Each row comes from the steps of one walk. Every step used is in the known rows, and no mark comes twice. Write the walk behind each row, first mark first.
In the rows, zero is written as 128.
Known rows:
M-Q-Y-V-X-T-E-L: [ 94 120  43 106  36 116 113 133 135 135 150 142 108 117 123 143 178 126
  90 101 144  52 197 122 138 141 117 156 146 131 143 107 152  71   4 160
 154 111  81 175 131  82 117 144 137 131 130 109  79 167 107 105 120 151
 102 155 144]
Y-V-X: [119 122 165 150 124 113 165 148 141 107 111 142 125 125 115 129 132 145
 130 169 124 106 111 130 111 113 126 179 122 137 165 133 140 139 140 138
 140 110 153 103 131 155 141 146 128 119 106 158 143 170 115 102 141 150
  85 138 123]
Q-Y-F: [167 149 146 128 175 167 123  69 128  94  97 130 154 150 130 149 169 104
 112  96 121  92 151 150  79 143 134 107 125 127 104 142 132 163 150 109
 128 134 140 121 135 130 132 112 108 133 113 102 119 166 125 190 112 147
 108 114 111]
J-L-E: [160 176 124 129  98 137  99 184 141 160 119 104 120 128 156 118 141 121
 110 120 112 146 110 122 152 136 129  80 133 118  97  69 139  61 126 127
 105 155 107 160 128 183 131 120 103 132 125 192 161 120 130 136 108 137
 227 137 141]
L-E-T-X: [194 132 129 114  40 113 100 122 106 157 173 118 138  86 136 139 100  97
  75 131 120 109 115 115 144 128 154 121 125 182 141  26 143  90 180 126
 111 128  54 146 113 148 139 103 122 124 157 120 102 105 127 120 114 130
 196 112 108]
T-E-D: [127 131  80  76  79  95  99 188  79 182 117 128 117 129 146 169 137 130
  91 147 147 129 162 134 112 112 127  98 126 154 129 110 146 100  23 143
 109 152  77 100 103 142 114 143 135 144 145 161 124  89 199  83 114 107
 175 131 128]
F-J-Z: [102 112 131 133  65 139 139 178 132 114 107 113 127 111 145 118  76 128
 132  89 151 211  99 125 103 104 100 126 119 106 128 107  90 150 171 129
 116 152 173 142 111 157 104 127 128 112 157 147 144  95 133  76 137 139
 187 146 142]
M-Q-Y-V-X-T: [107 127 115 158 106 133 179 114 145 107 164 131 106 134  81  93 161 149
 138 124 140  58 142 123  91 165 125 173 136 129 128 164 140 117 117 149
 164  77 183 142 141  79 138 146 139 123  96 114 100 178  80 123 137 148
  75 147 138]
E-T: [141 149 129 101  35  65 120 140 123 164 184 113 131 122 157 125  80 104
 110 113 112 113 128 133 106 128 147 114 112 153 128 107 145 115 186 142
 118 129  40 101  94 156 138 116 150  86 150  95 109  96  98 154 126 143
 163 108 126]
F-Y-V-X-T: [ 83 116 137 138 105 110 169 106 142 127 157 117 116 128  84  87 137 148
 151 128 118  80 111 123 121 146 127 162 123 127 140 181 128 147 153 155
 154  96 210 127 139  96 138 116 136 133 111 149 124 155 105 119 150 132
  91 132 131]
Y-F-J-U: [112 123 104 119 151 146 135 129 126 128 100 127 134 159 137 117 141 140
 136  88 132 203 111 125  88 112 109  90 126  99 125 120  92 141 149 121
 121 153 215 120 142 167 102 107 122 138 126 164  99  92 147 151 148 147
 181 132 140]
V-Y-Q: [203 121  99 204 211 112 148 183 117 125 159 127 118 142 123 129 135 140
 165 147 111 135 163 129 165 130 151 132 132 119 136 206 130 109  97 106
 142 115  72 101 130 120 129 141 123 129 114 105 150 143 113 163 128  88
 118 118 109]
M-Q-Y-V-X-T-E-R: [ 74 131  95 115  87 161 123 156 109 167 161 144 120 122 118 113 155 126
 124 101 160  70 155 130  82 109 104 139 143 134 137 103 125 112  88 108
 151 122  69 104 118  75 121 172 139 118 112 102  99 153  59 117 133 107
 105 154 125]
H-Y-F-J: [112  94 155 102 166 174  80 109 139 106 101 133 151 137 132  94 104 109
 135  94 129 207  85 148 116 121 114 112 127 148  76 177  90 137 206  96
 128 158 234 118 139 161 121 113 128 129 155 110 136 122 219 136 119 133
 151 118 113]
Y-V-X-T-E: [ 91 139 103  79 129 147 117 114 101 130 147 147 109 106 117 117 198 127
 119 141 129 104 141 129 137 153 106 151 131 156 165 102 123 133  89 160
 141 129 105 144 129  87 131 150 134 140 106 173 123 130 126  94 120 110
 104 151 135]
X-V-Y-F-J-U: [109 130 101 119 207 127 139 102 142 135  96 139 137 162 134 100 114 153
 164 110 134 186 119 112 126 114 121 113 135  77 132 113  97 138 137 124
 130 144 207 130 157 123 109 119 118 138 126 137  95  67 116 142 154 126
 130 139 143]
Q-Y-F-J-L: [110  99 106 121 129 139  97 130 155 128  65 102 150 149 125 148 156 119
 114  67 132 162 116 118 103 103 122  99 122  77  90 141  97 113 155 132
 117 166 172 137 148 150 133 104 111 122 130 135 131 146 114 139 122 151
 184 131 151]
Q-Y-V: [168 148 135 136 160 142 147  99 130  96 109 129 150 130 142 172 165 122
 111 112 126 114 131 127 108 124 118 149 124 102 119 136 149 170 113 119
 140 105 219 105 116 144 126 160 123 124  94 103 149 172 127 177 147 149
  85 141 134]
Q-Y-V-X-T-E: [ 95 143 102  89 125 159 119  77 110 119 144 145 114 105 118 136 197 126
 114 116 136  91 151 127 126 160 105 169 137 147 157 111 123 145  67 158
 143 123 109 139 136  68 130 151 121 139  98 149 119 145 114 102 122 105
  99 144 129]
X-V-Y: [138 151 110 144 196  99 141 106 139 154 127 147 119 146 127 114  70 155
 166 170 118 110 133 114 159 133 148 149 130 101 135 137 164 129 108 138
 128 117 101 114 129  98 143 142 132 112 126 100 140  85  93 139 129  96
  80 121 135]
M-Q: [164 113 102 178 106 147 139 176 115 145 149 127  80 152 113 129 134 131
 121 143 141 115 145 137  98 129 120  93 128 130 102 162 164  88  93 114
 142 105 104 126 108 168 123 136 160 116 126 123 126 124 142 159 127 140
 152 148 144]
Q-Y: [155 146 121 151  90 154 141  78 129 120 123 118 128 136 134 174 113 127
 105  89 126 117 133 135  71 146 121 134 125 121 104 161 155 166  96 126
 117 118 144  90 113 139 129 124 118 107 108  99 144 157 126 158 125 125
 155 105 123]
F-J-L-E: [132 162 122 124  93 145  80 177 145 164 111  94 126 127 152 114 118 121
 107  92 125 185  90 116 155 119 116  97 130 126  93  83 114  56 133 116
 110 168 155 166 133 181 128 120 106 127 133 191 158 109 162  94 113 133
 248 145 144]
L-E: [174 199 149 134 109 159 103 149 117 154 147 116 114 123 159 110 111 117
 106 131 112 144 106 137 140 146 124 102 127 168 110  82 148  86 128 105
 113 142 127 148 111 178 129 128 112 130 121 177 157 112 173 124 109 127
 205 133 118]
J-F-Y-V-X: [101  92 216 157 145  92 150 135 169 121 102 118 138 129 112 150 132 141
 148 150 129 119 119 126 141  93 131 164 119 124 155 158 111 171 117 143
 138 110 152 116 158 151 128 116 113 145 117 158 144 167 102  93 152 134
  86 128 117]
C-W-N: [176 152 111 205  81 131 151 137 108  75 119 126 121 149 148 173 110 102
 100 161 121 140 144 123  89 108 147  96 111 164 103 130 162 141 213  77
  90 147 110  99 107 190 150 133 116 125 123 135 140 143 153 130 111 148
 125 130 136]
X-T: [111 150  88 122  88 130 151 134 105 141 170 115 101 131 114  87 134 141
 135 121 106 109 115 129  81 170 126 100 117 136 116 144 152 136 165 154
 129 115 162 133 103 117 134 115 152 117 122 147 119 120 124 147 119 136
 156 124 144]
J-Z: [138 130 133 142  69 129 164 190 125 112 115 123 118 110 152 119 108 129
 136 124 135 157 122 135 102 126 118 104 123  96 134  95 123 157 162 142
 109 135 105 136 106 164 106 127 127 116 146 153 148 112  97 127 132 144
 159 134 139]
T-X-V-Y: [160 116 102 151 185 112 141  92 125 147 121 152 121 126 109 128  81 152
 148 180 125 100 128 101 170 128 154 155 132 109 149 107 164 131 118 138
 125 111 104 123 135  90 145 130 128 126 135  98 128  90  98 127 128  92
  82 116 129]
W-C: [109 131 127 131  15 186 141 131 109 127  80 133 125 121 131 138  83 137
 118 167 101 196  82 123 107 114 127 102 122 135  90 130 125 144  67 105
 119 108  55  65  80 190 109 123 138  96 127 155 146 158 167 153 133 141
 170 102 128]
H-Y-V: [154 111 160 109 180 146 130 151 136  95 119 148 143 120 148 112 148 122
 141 152 115 158 104 143 153 135 121 122 135 107  88 158 141 160 163 119
 132 111 232  99 125 179 115 159 133 132 128 104 166 148 183 200 143 145
  79 128 125]
Z-J: [137 117 131 125  39 142 122  76 112 119 141 132 113 154 136 140 100 139
 118 129 116 153 114 130  85 123 126 108 128 153 131 177 131 122 109  95
 108 159 139 105 106 165 150 130 129 111 143 172 143  97 211 112 123 169
 165 118 119]
C-W: [143 140  63 164 109 138 132 156  85 101 157 135 126 129 149 128 143  69
  98 177 125 143 139 124  95 141 130  96 113 145 117 136 174 149 104 116
  94 138 123 120  94 184 149 145 124 134 118 109 152 145 185 134 135 151
 136 130 155]
V-Y-F-J-L-E: [146 164 128 130 169 144  70 161 161 146 110 109 145 140 144 104 132 117
 123  94 130 163 113 117 184 123 127 114 135 126  96  92  97  40 135 111
 115 173 142 171 157 146 135 116  94 139 141 165 146 117 127 106 102 131
 207 133 130]
W-N: [173 154 158 183  74 126 155 125 127 105 100 115 105 154 141 179  87 151
 115 130 110 135 123 133  87 100 143 101 112 154 108 136 152 138 238  87
 105 141 114  88 112 182 136 115 131 106 129 167 135 125 127 139 102 135
 149 120 118]
T-X-V-Y-H: [144 127 131 137 238  95 159 135 121 112 106 140 140 126 116 161  85 150
 147 193 147 137 109 123 183 125 145 147 134  78 156 116 147 109  95 124
 121  97  77 126 124  87 134 148 169 126 127  62 141 104 104 150 143 106
  78 105 132]
X-T-E-N: [117 143 138  80 140 119 110 132 106 168 160  98 108 103 157 135 148 147
 123 102 124 120 178 133 138 133 108  81 140 172 149  89 127 145 188 131
 112 157  66 119 116  93 127 128 132 136 129 133 100 100 147 112 100 102
 141 132 154]
L-E-T-X-V-Y-H: [159 163 151 118 212  74 132 135 131 130 141 131 155 115 136 140  69 127
 138 178 147 123 113 120 213 132 157 152 141 104 149  71 136  66 112 118
 123 102  34 148 127  78 136 148 156 121 138  46 124  88  85 143 138 109
  98 108 122]
H-Y: [141 101 155 117 112 159 120 142 139 119 137 144 119 122 142  97  87 130
 145 141 110 175  94 154 127 161 126 100 139 131  69 193 143 147 158 124
 107 126 166  81 124 177 114 124 128 115 150  98 166 130 196 185 122 119
 145  89 113]
M-Q-Y-H: [155 134 139 167 167 141 159 143 128  93 117 116 125 146 121 191 128 130
 116 123 166 128 134 148 109 139 118 122 138  86 105 176 144 104  40 103
 134  86  95 117 110 119 115 154 171 113 103  43 140 159 118 185 144 136
 126 115 137]

Write each row's walk:
[140 152 148 137 165 132 159 124 122  89 104 112 145 134 136 198 111 129
 115 122 149 146 112 149 107 138 120 127 129  88 118 161 141 139  78 114
 117 102 111  98 106 121 120 143 160 110 104  61 154 157 124 177 142 130
 136  97 131] : Q-Y-H
[120  97 184 134 134 129 155 142 161  92 117 156 131 115 119 101 115 145
 145 169 125 129 101 141 133 132 128 178 138 135 127 167 134 143 148 135
 135 106 179  88 148 162 131 150 122 121 122 125 153 177 143 126 141 140
  69 119 112] : H-Y-V-X
[ 68 127  41  81   4 103 106 146 121 156 151 140 102 109 134 127 136 131
  94 118 119  83 169 128 128 145 123 133 134 152 158  97 153  79  49 175
 128 141  47 158 117 105 122 116 139 123 148 157  90 138 130  79 106 137
 150 128 138] : V-X-T-E-L
[128 104 123 106 181 110  84  75 133 138 119 134 163 133 116 113  85 108
 128 107 138 148 118 112 153  99 145 154 122 145 132 100  96 111 203 111
 139 147 146 146 145  90 142 111 130 125 159  79  87  83 130  98 124 120
 109 128 119] : E-T-X-V-Y-F-J
[107 130  47  82  24 111  84 157 106 162 126 138 111 115 163 167 135 114
  77 119 116 118 169 132 136 120 118 103 127 140 147  90 163  89  39 154
 115 152  45 147 101 150 113 120 137 124 155 151 112 121 161 112 109 138
 171 127 138] : T-E-L
[122 120 144 132 113 158 129 127 143  84  86 118 152 119 144 124 114 110
 126  61 158 181 121 134  94 111 108 127 125 102 116 108  73 161 176 115
 124 153 182 154 132 131 106 120 108 126 148 117 126 125 117 103 131 146
 151 141 127] : Q-Y-F-J-Z
[128 125 168 157 119 126 167 101 154  92 105 139 135 125 113 154 132 145
 119 139 133  94 123 129  99 124 126 201 128 129 154 147 139 154 109 136
 140 102 167  94 141 132 140 148 115 115  94 127 139 192 102 108 144 145
  74 130 116] : Q-Y-V-X
[130  93 200 131 167 107 117 109 149 123 109 106 156 146 138 174 164 124
 145 124 125 153 128 118 157  81 125 110 120 105 123 168 100 187 109 108
 131 135 206 133 140 161 121 121 113 159 132 150 152 126 164 143 157 153
 100 139 126] : Z-J-F-Y-V
[168 141 136 144 233 138 117 121 133 104 119 148 147 157 121 115 150 120
 147 140 121 101 157 144 138 138 144 119 123 135 127 152 122 119 155 117
 124 136 105 113 144 122 142 113 120 132 138 109 128 137 100 167 100 134
  91  97 110] : V-Y-F
[107 131  97 110 133 162 120  93 115 122 154 148 103 115 105 130 208 126
 114 119 151  75 167 126 135 161 103 164 142 143 144 125 125 119  41 148
 156 111 101 153 141  64 127 159 130 141  98 132 107 148 109 109 123 111
  88 159 136] : M-Q-Y-V-X-T-E
[112  96 159 115 124 164 116 159 148  85  95 132 150 113 148  87 102 113
 146  88 150 210 101 143 118 117 109 112 133 109  97 122  66 153 214 114
 119 157 192 150 138 152 100 120 114 128 170 119 138 111 153 114 128 144
 146 134 123] : H-Y-F-J-Z
[114 118 136 113 156 158  92 113 120 123  95 120 146 147 127 120 122 110
 118  94 129 186  97 138  96 103 114 113 111 149 111 145  98 133 192 101
 133 160 209 130 124 157 128 111 134 125 139 141 124 111 190 112 118 144
 163 136 125] : Y-F-J
[174 151 120 131 157  86 115  91 135 165 157 144 134 113 129 110  59 131
 138 164 126  87 132 100 199 132 165 162 136 134 144  60 154  88 140 130
 124 115  56 147 138  80 148 130 118 122 147  81 111  73  85 119 123  96
 100 121 118] : L-E-T-X-V-Y
[ 83 135 109 136  64 119 172 127 129 134 164 126  96 126  92  75 113 155
 141 137 114  86 112 129  78 170 133 149 123 153 141 152 143 126 158 165
 134 107 133 126 127 104 144 113 141 113 115 159 113 144  99  98 121 132
 134 119 132] : V-X-T
[ 93 137 120 129 107 114 174 135 132 112 156 131 113 124  96  80 149 152
 145 146 117  83 114 126  99 157 131 159 123 136 146 137 137 132 161 157
 147  98 185 132 130 102 141 135 140 121 104 155 114 159  97 108 134 149
  90 139 137] : Y-V-X-T
[144 133 135 104 186 123  68  73 136 144 126 130 164 126 128 100  85 102
 122 108 141 148 113 111 178 107 145 155 129 162 126  69  92  85 199  99
 138 153 149 171 150  92 142 114 115 133 158  93  92  77 142  86 116 118
 131 135 110] : L-E-T-X-V-Y-F-J
[175  85 173 190 189 102 130 174 131 154 135  83 130 142 133 162 160 123
 165 124 105 164 153 132 154  94 148  74 122 110 117 208 104 176 100 105
 140 124  96 132 141 152 107  95 107 164 118 138 151 145 140 165 150  88
 149 129 110] : J-F-Y-Q
[126  95 132 129 163 139 131 126 137 101  81 138 152 110 129 104  96 123
 146 117 157 170 119 112 147  99 127 141 131  96 143  68  77 147 193 123
 127 148 157 178 145 100 117 121 112 138 163 115 115  85 101  79 133 129
 111 151 131] : T-X-V-Y-F-J-Z
[ 59 104  97  83  60  81  96 147 145 157 135 123 128 111 138 148 169 126
 111 111 128  90 181 120 167 114 125 129 132 132 157 102 121 115  33 174
 136 134  76 182 144 101 110 105 122 154 149 152  92 146 111  82 125 137
 119 137 140] : J-F-Y-V-X-T-E-L
[ 77 119 119  91 126 139 111  86 112 142 150 132 110 109 109 128 182 123
 127 121 130 103 135 127 160 143 104 154 130 140 157 141 116 150  80 156
 146 127 128 139 139  80 126 131 127 152 114 167 132 126 135 104 135  93
 105 144 127] : F-Y-V-X-T-E
[ 50 137  94  90  53 148 118 170  95 189 162 140 114 114 128  97 111 130
 127 118 135 101 126 137  70 112 111 117 130 155 151  92 129 123 130 123
 125 150  33  90 105  98 127 146 142 108 128 143 111 121  81  90 119  95
 156 129 120] : V-X-T-E-R
[ 96 141 123 137 105 123 177  96 141 103 151 129 122 124  95  95 147 149
 137 121 125  67 124 123  91 165 129 179 129 131 139 149 135 145 141 157
 150  92 189 128 137  82 141 138 129 119  94 127 112 178  84 117 136 144
  83 132 132] : Q-Y-V-X-T
[ 76 113 169 139 135  95 162 134 159 128 148 110 129 128  95  96 151 150
 160 132 124  95 125 119 120 138 134 146 122 130 139 153 109 162 147 164
 145 100 175 147 153  97 131 107 124 145 116 151 116 160  82 100 141 134
  94 133 133] : J-F-Y-V-X-T
[ 82 136  94  90  99 150 113 110  98 143 155 141  94 107 116 114 169 131
 119 133 127 106 136 133 121 164 109 140 129 166 161 113 130 129  84 163
 130 138  60 138 127  89 132 132 132 133 117 173 120 117 126  82 110  97
 137 134 132] : V-X-T-E
[133 105 197 135 194 102 126 143 147 133 104 100 155 137 140 171 169 121
 144 129 121 148 126 122 162  84 123 105 113  97 122 150 111 197 122 128
 134 118 201 130 137 168 112 117 120 161 124 143 155 139 129 161 156 136
 102 139 133] : J-F-Y-V
[110  77 208 143  98 108 104  88 156 153 125  92 134 154 131 174 105 132
 146 105 123 168 125 126 132  92 131  84 119 128 114 205  95 185  82 114
 106 153 129 125 144 160 122  78 106 151 155 162 151 103 172 114 138 130
 171 103 115] : Z-J-F-Y
[156 113 170 104 192 174 107 116 135  93 111 152 148 138 136  88 150 104
 141 141 107 136 120 166 119 153 137  77 136 136  74 165 121 147 196 108
 119 139 159 111 144 163 120 111 118 139 147 100 139 146 176 210 107 142
 103 100 105] : H-Y-F
[225 140 115 169 206  82 126 139 120 155 175 130 134 116 135 109 113 122
 153 161 111 105 161 107 211 125 179 140 146 129 141 105 135  77 129 100
 149 112  33 155 141  84 137 140 110 140 121  85 113 103 102 152 135  80
  99 143 104] : L-E-T-X-V-Y-Q
[173 123 128 128 250 133 121  82 124 116  98 158 148 142 112 117 145 121
 147 173 120  81 148 125 155 129 161 122 130 119 141  96 139 131 171 118
 132 129 113 147 153  94 147 117 117 146 134  99 109 113 101 162 112 121
  53 121 117] : T-X-V-Y-F
[104 151  74  74 114 161  99 113  80 152 159 135  99 113 133 124 188 118
 112 120 120 123 139 133 125 164 105 101 125 151 139 106 136 137  88 155
 126 142  80 146 108  98 124 133 140 137 121 168 125  97 148 122 108 100
 155 138 140] : X-T-E
[142 131 139 118 204  61 151 134 126 122 131 134 151 121 125 153  71 136
 145 180 146 121 119 120 191 124 157 151 135  87 156 101 139  95 121 131
 123  96  31 125 120  75 138 146 172 113 138  31 122  94  74 156 145 111
  78  98 131] : E-T-X-V-Y-H
[108  94 188 160 114 105 157 114 152 122 115 123 129 129 101 141 115 140
 137 145 125 106 104 129 140 101 124 181 122 121 157 183 128 159 125 135
 145 107 194  91 143 148 135 122 124 133 115 155 153 165 126 113 161 127
  86 127 116] : F-Y-V-X
